Every row comes from one small tree of marks. Brackets hold a mark, then the marks that hang from it, in alphabetical order. Every link used is in the known rows. Which tree was each row made from?
Known rows
[tudizez [fezip [verum gezul]] meko]: [  0  22   7 -35  37  10  10 -12   8  -9   2  -1   2   7  47  -2  46 -17
 -10 -12   9  41 -25 -15  21]
[dimib [meko [tudizez [fezip verum]]]]: [ 10  -4   8 -59  17 -19  26   4   8 -25   2 -22  -3   4   1  -3  -2  -9
 -22   0   0  11  10  -4   6]
[fezip [verum [gezul [gamif [pepu [dimib dazap]]]]]]: [-22 -25   6  36  -1  29  -1 -19   5  14  -1  -6   1   1   7  -4  -3   9
  32  -3   6 -21 -39   1 -17]
[pepu [dimib dolez]]: [ -9  -4   0  -1 -48 -23  -1   2   3   1   1  -5  -1  -7  -7 -25 -26   7
 -30   1  -2 -26  11  -4 -10]
[tudizez [fezip [verum gezul]] [meko [dimib dolez gikap]]]: [  8  36  -4 -42  50  24  -3  -6  -7  10  -1  13   4   2  36   0  52 -24
  22  -4  11  61 -21 -17  20]
[verum [gezul gamif]]: [ -1 -59   9   0   0  31   0 -28  28  -1  -2 -20   1   3  23  24  -2  17
 -11  -7  14  -1  -1  -5 -13]
[tudizez [fezip verum] meko]: [  1  21  10 -45  37 -12   9  -2   8  -6   2   4   3   6  29  -4  37 -16
 -20 -12   0  37 -19 -14  20]
[pepu [dimib dazap dolez gikap [meko tudizez]]]: [  0  23 -19  -5 -54 -18   3  14 -37   9  -3  -2  -5  -3  -3 -16 -20  -4
  -7  13  -1 -30  19   6  -6]
[dazap [dimib dolez gikap [meko [tudizez fezip]]]]: [-13  -6  12 -78 -35 -21   0   2  58   8  -1  -2  -2  -6 -11 -12 -15 -11
 -13   4 -13  12  18 -13   0]
[verum fezip [gezul gamif]]: [ -1 -20  11 -25  -1  24 -20 -31  25 -21  -2 -23  -2   4  22  13  35  13
   2  -7  24  15 -18 -13   0]
[gezul [gamif [pepu dimib]]]: [  2 -84  27 -20 -14   9   0 -12   0   5  -4  14   3  -2 -23  29 -23   6
  -9  -5 -10  -9  -2  -4 -48]
[tudizez [fezip [verum gezul]] [meko [dimib dazap dolez]]]: [  9  53  -6  11  50  24  -5  -3 -19 -10   1   6   8   2  36  -2  49 -14
  22  -7  10  58 -20  -1  26]
[kote [dimib dazap gikap]]: [-36 -20 -35  21 -43  23  -1   0  -2  33  -2  11 -10  -4  -8 -17 -17  17
 -42   0  -8  -3   4  24   0]
[dimib gikap]: [ -8 -30   4 -29 -12 -19   7  -2  11  47  -2   2  -5   3  -9   0 -16   4
 -26  -1  -7 -15  10 -14  -3]
[fezip [verum [gezul [gamif [pepu [dimib dazap gikap]]]]]]: [-24 -23   2  27  -4  29  -2 -19   1  28  -2  -1  -1   1   7  -2  -1   6
  36  -1   6 -20 -39  -2 -18]
[meko [dimib dazap dolez gikap] [tudizez [fezip verum]]]: [ 23  52   4  53  24  13 -13   7 -20  -8  -2  13   0  -4 -24  -3  11 -12
  31   9   3  26 -19   0  16]
[gamif gezul [pepu [dimib dolez gikap]]]: [ -5 -20  14  11 -22 -42  12  13 -15  22   2  25  -3   5  15  20 -17 -10
  -7  -3 -16 -25   5   4 -42]
[meko [dimib dolez gikap] [tudizez fezip]]: [ 34  15  16  -5  24  10  -6   3   1 -15  -2  13  -2  -5 -23   4   8 -18
   3   6   4  33  -1 -13   7]
[kegep [dimib dolez gikap]]: [-17  -9   3 -26 -47  -7  -9   1  63  34  -3  12  -6   5 -12 -10 -15   2
 -32   9   4 -42  11 -14 -12]
[meko [dimib dazap] [tudizez [fezip [verum [gezul gamif]]]]]: [ 29   2  16  70  42  29  -1  -4 -27 -39  -1   9   1  -5 -15   6  16   0
  23   2  11  30 -25   3   6]
[tudizez [fezip verum]]: [-18  31  14   2  12 -23  11  -8  14   8   2 -10   0   2  -4 -10   8   0
 -16  -9  -2  49 -16 -16  15]
[dazap [dimib dolez meko]]: [-22 -22   9 -61 -31 -28   0   2  66   1   2 -15   5  -8 -11 -21 -28   7
 -20  -2 -15   0  27  -2  -2]
[gikap [dimib dazap dolez [meko tudizez]]]: [ -5  15 -29  22  -9  -8  -5  14  -7 -36   5  -9   0   0  -8   6 -16   9
  22   3  -3 -67  18  15  10]
[meko [dimib gikap]]: [ 10 -48   6 -11  27  -4   5   5 -18  32  -1  17  -1  -7 -25  -5 -10   8
  -3   1  -2  11  14  -9  -6]
[verum fezip gezul]: [ -5   7   7  -6  -4  15  -9 -25  19 -22   2 -26  -7   5  24 -13  34   8
  -4  -8  21   6 -15 -10  14]
[gezul [gamif [pepu [dimib dazap gikap]]]]: [ -1 -70  21  -2 -21  11  -4  -9 -16  20  -6  19   3  -1 -22  32 -22   7
   0  -1 -11 -10  -3   0 -46]

Write each row's tree
[ 13  76 -16  19 -12 -15   0  11  -6 -30   1 -35   6   6   5   7  -8  -1
  -8   5  -3  13  24  23  22] | [dimib dazap dolez [meko [tudizez fezip]]]
[-21 -37   5 -12   6  25   6 -19  11  14  -1 -11   0   1  10  -4  -1   4
  30  -2   7 -14 -31  -4 -21] | [fezip [verum [gezul [gamif [pepu [dimib meko]]]]]]
[ 33  41   6  50  17  11 -10   8 -25 -15  -2  13   0  -4 -23   6   7 -11
  13   8   2  31  -1   2  14] | [meko [dimib dazap dolez gikap] [tudizez fezip]]
[ 14  -8  28   5  13  11   6 -15  30 -37   0 -10  -4   3   1   8   9  -8
 -13  -4   9   6 -28 -12   4] | [meko [tudizez [fezip [verum [gezul gamif]]]]]
[ 34   5   3  52  15  14 -14  10 -15 -11  -2  11   1  -5 -27   0  -9  -2
  14   9   1 -20   1   9   5] | [meko [dimib dazap dolez gikap] tudizez]
[  8  53  -7 -13  45   4  -7   7 -25  13  -1  19   7   2  20  -1  42 -17
  18  -3   1  56 -16  -7  24] | [tudizez [fezip verum] [meko [dimib dazap dolez gikap]]]
[-24  30 -44 -20 -43  26  -3   6   3  10  -3  -4  -9  -1   1  -9  -7  -1
 -29   7  -4  20  12  27   9] | [kote [dimib dazap dolez gikap [meko [tudizez fezip]]]]
[  0 -26  19 -19   0  38 -17 -33  16 -21  -2 -13  -2   5  15  19  33   4
  17  -8  17  14 -25  -9 -14] | [verum fezip [gezul [gamif pepu]]]
[ -3  -1   4  32 -18 -45  17  19 -36   0   4  11   1   5  20  19 -19  -3
  -3  -3 -16 -19  17  21 -37] | [gamif gezul [pepu [dimib dazap dolez meko]]]
[  8  13 -11  45  11   0 -14  10 -26  32  -1   8   6  -5 -23  -3 -13  11
  16   5  -4  10  16   8   6] | [meko [dimib dazap dolez gikap]]
[-12 -10  -2 -51 -34 -13   3   6  58   3   0  -8  -2   5  -5 -13 -17   5
 -36   7   5 -30  28  -4 -10] | [kegep [dimib dolez meko]]
[ 11  11   6 -28  62  22   9  -6 -14 -10   2  12   3   1  35  -4  51 -17
   9 -10  11  59 -22 -14  18] | [tudizez [fezip [verum gezul]] [meko dimib]]
[  9  54 -25  -8 -23 -11  -5  14 -10  14  -3 -21   2   8   2   9 -15  -5
   6  13  -5 -22  25  17  13] | [dimib dazap dolez gikap [meko tudizez]]
[ -5  31 -28  21  -8 -10  -4  14 -12 -38   5  -8   0   1  -5   9  -8   4
  22   3  -2 -42  17  11  15] | [gikap [dimib dazap dolez [meko [tudizez fezip]]]]
[ 35 -29  10  51  24  12   1  10 -32 -11  -1  20  -3  -5 -30  -2  -7   1
   5   7   1 -22  -1   5   0] | [meko [dimib dazap gikap] tudizez]
[ -3 -42  12 -21 -11 -46  30  17 -36  21   2  24  -6   5  18  20 -15 -11
 -10  -2 -15 -18  15   3 -46] | [gamif gezul [pepu [dimib gikap meko]]]
[-12  56 -20  52 -36 -14 -21   5   0  46  -3 -10   5   5  -5   4 -20  10
   0   5  -9 -16  14  12  15] | [dimib dazap dolez gikap]
[-18  18 -36  19 -12 -15  -6  14 -12 -15   5 -10   2   0  -6   5 -18  15
  23   1  -5 -52  26  15  11] | [gikap [dimib dazap dolez meko]]
[ -3  46 -13  16 -41 -19   5  11 -31 -18   0 -12  -2  -4  -1 -23 -12  -2
  -5   8   0 -10   6   9   1] | [pepu [dimib dazap dolez [meko [tudizez [fezip verum]]]]]
[-19  16 -26  63 -18 -10 -16   8   0 -14   5  -1   2  -2 -13   3 -20  19
  18  -2  -6 -63  10  12  11] | [gikap [dimib dazap dolez]]
[-24 -37   7   0  -1  29   0 -21  14  29  -2  -2  -2   1   6  -3   0   2
  32  -1   7 -19 -39 -10 -22] | [fezip [verum [gezul [gamif [pepu [dimib gikap]]]]]]
[ 39 -22  28  14  41   6  11   2 -10 -44   2  11  -3  -7 -25  -2   7  -8
 -15  -1   4  31  -2  -9   4] | [meko dimib [tudizez fezip]]
[ 21  40  -4 -16  35   0  -4   8 -31   4  -1  19   7   2  21  11  37 -16
  -7  -4   0  63   9  -5  21] | [tudizez fezip [meko [dimib dazap dolez gikap]]]
[-16  -1  17 -57 -22 -21   0   0  69 -17   2 -12   2  -7 -11 -22 -15  -5
  -9   0 -11   7   6  -6   3] | [dazap [dimib dolez [meko [tudizez [fezip verum]]]]]
[ 11   5 -15  -9 -10 -14  15  14 -35  15  -2  -8  -4   7  -1   6 -12  -1
  -7   9  -5 -24  22  12   6] | [dimib dazap gikap [meko tudizez]]
[ -9  -8  18 -59 -28 -22   2   1  66 -21   2 -12   2  -7 -11 -17 -18  -4
 -22  -1 -12  11  19  -5   2] | [dazap [dimib dolez [meko [tudizez fezip]]]]
[  8 -21  -5  45  20  -3   0   9 -43  32   0  17   2  -6 -25  -4 -11  15
   6   3  -4   9  14   5   0] | [meko [dimib dazap gikap]]
[ 26 -37   0  -2  44   3   3  10 -25 -11   2  15   7  -1  14  -2  12   3
 -18  -8  -2 -11  12   9   7] | [tudizez [meko [dimib dazap]]]
[-21 -31   5   6  15  19  -2 -22  35  15   0 -19   2   2  12  -2   0  14
  17  -5  11 -15 -33  -7  -6] | [fezip [verum [gezul gamif]]]
[-16 -17 -29  18  -2 -17   9  14 -29 -15   6  -1  -2  -1  -8   3 -16  18
  14  -1  -5 -54  23  11   6] | [gikap [dimib dazap meko]]
